Each row was made from one walk, in order. Every step used is in the known rows, and no mark comes twice. Write each row's walk.
Known rows:
molatut/venumo: [-0.144 -0.664  2.708  0.356  2.873 -1.562  0.452  0.283  0.573  0.129
 -1.649 -0.450  1.219  1.664 -2.293 -2.339  0.391 -2.561  0.355]
tovad/venumo/banese/govof: [-1.601 -1.302  3.184  1.335  0.238  2.520  0.840  2.973  1.086  1.522
 -0.529  1.055  1.134  2.891 -1.952 -0.558 -1.405 -3.431 -3.363]
tovad/govof/molatut/venumo/banese: [-1.248 -0.834  5.060  1.606  0.683  1.702  0.734  2.887 -0.156  1.079
 -1.623 -0.395  1.908  1.042 -1.395 -2.373 -2.118 -0.598 -2.423]
venumo/bimuk: [-1.252  2.023  1.002  1.828  2.903 -1.584 -0.278 -1.307 -0.439  2.272
 -2.177 -0.512  1.095  2.360 -2.643  0.523 -0.461 -1.470  1.363]
banese/venumo/bimuk/govof: [-0.760  0.481  0.671  1.608  1.792 -0.254 -0.701 -0.124  0.576  1.691
  0.009 -1.202  1.535  0.949 -3.844 -0.176 -0.600 -2.005  1.073]
bimuk/venumo/banese/govof/tovad: [-0.442  0.210  6.180  1.679  1.927  0.416 -0.240  3.835  1.220  1.244
 -1.550 -0.406  0.280  1.708 -1.206 -2.756 -0.239 -4.400 -2.293]
molatut/venumo/bimuk/govof/tovad: [ 0.354  1.080  2.641  1.790  2.940 -0.728 -2.986  0.732  1.478  0.983
 -2.392 -1.852  0.581 -0.548 -1.675 -1.274  0.304 -1.091  0.283]
molatut/venumo/banese/govof: [-0.985 -0.824  3.699  2.016  1.284  1.128 -0.290  2.889 -0.054  1.138
 -2.014  0.136  0.890  1.893 -1.182 -2.441 -0.198 -2.315 -2.976]
bimuk/venumo/banese: [-0.439  0.750  4.489  1.313  3.142 -1.420  0.478  1.410  0.937  1.033
 -0.393 -0.681  0.816  3.025 -0.837 -2.515  0.431 -5.010  0.033]
tovad/venumo: [-0.763 -1.241  2.264 -0.302  1.960 -0.126  1.449  0.282  1.706  0.517
 -0.096  0.377  1.527  2.658 -3.097 -0.490 -0.847 -3.808  0.038]
molatut/venumo/bimuk: [-0.191  0.826  1.112  0.976  2.697 -2.445 -1.913 -1.269  0.072  0.650
 -1.970 -1.107  1.314  0.862 -1.802 -1.123 -0.125 -0.274  0.854]
tovad/govof/banese/venumo/bimuk: [-0.233 -0.190  2.609  1.483  0.857  1.064  0.161  1.815  0.595  1.686
 -1.459 -0.015  1.701  1.558 -4.568 -0.608 -2.743 -0.997 -1.736]
bimuk/govof/tovad: [-0.495  0.586  4.690  2.151  3.487  1.444  0.934  2.929  2.110  1.993
 -1.954 -0.776  0.132  1.286 -2.998 -0.914  0.534 -4.884  0.071]
molatut/venumo/bimuk/govof: [ 0.016  1.736  0.970  1.972  2.928 -0.625 -2.315 -1.044  1.154  1.614
 -1.258 -1.989  1.366  0.538 -1.935 -1.141  0.442 -0.885  0.962]
venumo/banese/govof: [-2.084  0.153  3.977  2.986  1.354  2.358  1.531  3.352 -0.522  2.819
 -2.167  0.922  0.535  3.381 -1.941 -0.884 -0.570 -3.671 -2.924]
banese/govof: [-1.672  0.239  2.719  1.814  1.623  1.937  2.105  1.317  0.150  2.573
 -1.788  0.280  1.160  3.023 -4.132 -0.817 -0.485 -3.059 -1.174]
molatut/venumo/banese/govof/bimuk: [-0.535 -0.009  3.492  2.325  1.386 -0.608 -2.259  2.217 -0.430  1.781
 -1.812  0.386  0.993  0.334 -1.148 -1.651 -0.068 -0.561 -2.770]
tovad/govof/bimuk/venumo: [ 0.729  2.356  3.312  1.122  2.412 -0.935 -0.731 -0.340  1.658  2.567
 -0.092 -0.552  2.030  1.147 -3.612 -1.306 -0.088 -0.865  1.047]
tovad/govof/molatut: [-1.826  0.107  4.367  1.340  1.298  2.002  2.639  1.350 -0.099  2.105
 -1.392 -0.336  2.118  1.926 -3.710 -1.057 -2.298 -1.328 -0.688]
venumo/banese/govof/bimuk: [-1.578  1.137  3.662  3.371  1.493  0.427 -0.829  2.587 -0.866  3.431
 -1.918  1.156  0.664  1.687 -1.948 -0.111 -0.387 -1.700 -2.672]
govof/bimuk/venumo: [ 0.497  2.054  3.124  0.781  3.761 -4.223 -1.715 -1.463  0.872  1.576
  0.200 -0.728  1.410  0.578 -2.673 -1.323  0.816 -2.107  2.075]
banese/venumo/bimuk/govof/molatut: [-1.579 -0.122  1.826  1.424  1.345 -0.683 -0.791 -0.058 -0.284  1.249
  0.182 -1.560  1.883 -0.254 -3.426 -0.237 -1.832 -1.239  0.634]

Write each row's walk:
[-1.379 -0.001  2.806  0.758  1.946 -2.667 -1.629 -1.128 -1.163  0.139
 -1.626 -1.649  1.712 -0.457 -1.408 -1.317 -1.815  0.453  0.283] -> govof/molatut/venumo/bimuk
[-0.454 -2.206  3.782  0.618  2.049 -1.316  1.382  2.344  0.258 -0.065
 -1.049  0.396  0.961  1.727 -4.132 -1.475 -1.704 -4.440 -1.375] -> govof/banese/venumo
[-1.455  0.618  1.588  1.160  1.419  0.509 -1.286 -0.946  1.307  1.451
  0.504 -1.662  1.997  0.323 -2.336  0.534 -1.997 -1.292  0.171] -> tovad/venumo/bimuk/govof/molatut
[-1.897  0.172  2.757  1.487  0.518  0.170 -1.328 -0.131 -1.260  1.167
 -1.737 -1.369  1.958 -0.223 -2.370 -1.301 -2.244  1.066 -1.690] -> banese/govof/molatut/venumo/bimuk
[-2.955 -0.470  5.092  2.837  0.809  1.998  1.457  3.340 -1.522  2.271
 -1.978  0.422  0.938  2.151 -1.521 -1.024 -1.996 -2.593 -3.428] -> venumo/banese/govof/molatut
[-0.555 -0.829  3.724  1.512  2.523 -0.975 -0.138  2.271  0.053  0.517
 -1.923  0.059  0.645  2.107 -0.446 -2.297  0.199 -2.988 -1.382] -> molatut/venumo/banese
[-1.071 -0.211  3.892  1.606  2.596  0.447  0.129  0.667  0.697  0.794
 -0.330 -2.039  1.689 -0.011 -2.108 -2.198 -0.534 -2.464  0.046] -> bimuk/govof/molatut/venumo
[-0.133 -0.519  4.240  0.934  2.485  1.786  0.220  2.910  3.263  1.052
 -0.669 -0.623  0.613  0.815 -2.888 -0.797 -0.188 -4.885 -0.640] -> bimuk/govof/tovad/venumo
[-1.600  0.275  5.578  1.730  1.373  0.276  0.329  2.085 -0.053  1.307
 -0.252 -1.012  1.318  1.662 -1.099 -2.815 -1.342 -3.303 -2.027] -> bimuk/venumo/banese/govof/molatut
[-0.202  1.889  2.997  1.528  2.126 -1.358 -1.472 -0.457  0.730  2.482
 -0.148 -0.579  1.572  0.586 -3.584 -1.214  0.129 -1.441 -0.009] -> banese/govof/bimuk/venumo
[-0.614  2.367  2.677  2.699  3.319  0.271 -1.512  1.002  1.204  2.693
 -2.465 -1.413  0.373  0.625 -2.527  0.338 -0.010 -2.286  0.691] -> venumo/bimuk/govof/tovad
[-0.920 -0.271  3.010  0.919  0.371  1.498 -1.133  2.096  1.351  1.402
 -2.115  0.160  0.747  0.572 -3.134  0.165 -1.941 -1.338 -2.334] -> banese/govof/tovad/venumo/bimuk
[-0.226 -0.949  3.572  1.861  2.556  0.873  0.926  2.540  1.644  1.231
 -0.181 -0.710  1.040  1.367 -4.164 -1.478 -0.884 -5.153 -1.070] -> bimuk/govof/banese/venumo
[-0.763  2.606  1.921  3.343  3.379  0.292 -1.325  0.096  0.989  2.944
 -1.698 -1.452  0.864  1.520 -2.858  0.278 -0.789 -2.614 -0.126] -> venumo/bimuk/govof/banese
[-0.321 -0.405  3.099  0.071  1.808 -1.049 -1.509  1.327  1.529  0.370
 -2.129  0.026  0.561  0.543 -2.235  0.334 -1.475 -2.140 -0.386] -> govof/tovad/venumo/bimuk
[-0.787  0.790  4.587  1.767  2.033  0.543  0.316  2.063  0.866  1.789
 -0.512 -0.615  0.961  2.779 -1.504 -2.611 -0.055 -4.213 -1.608] -> bimuk/venumo/banese/govof
[-0.939 -0.350  0.783  0.563  1.602 -2.088 -0.344 -0.384 -0.449  0.817
 -0.831 -0.239  1.411  1.402 -3.642 -0.054 -1.181 -1.466  0.935] -> banese/venumo/bimuk
[-1.055  3.018  0.875  2.959  3.337  0.403 -0.755 -0.980  0.863  3.271
 -1.299 -1.489  1.194  1.916 -2.814  0.521  0.192 -2.025  1.496] -> venumo/bimuk/govof
[-1.835 -1.155  4.053  1.011  0.783  0.923  0.527  1.095 -0.804  0.674
 -1.429 -0.828  1.889  0.347 -2.800 -2.293 -1.842 -0.757 -2.137] -> banese/govof/molatut/venumo
[ 0.177  1.850  4.041  1.774  3.482 -3.737 -2.288  0.337  0.295  1.906
 -0.218 -0.231  1.004  0.929 -1.006 -1.318  0.619 -2.477  0.513] -> govof/bimuk/venumo/banese
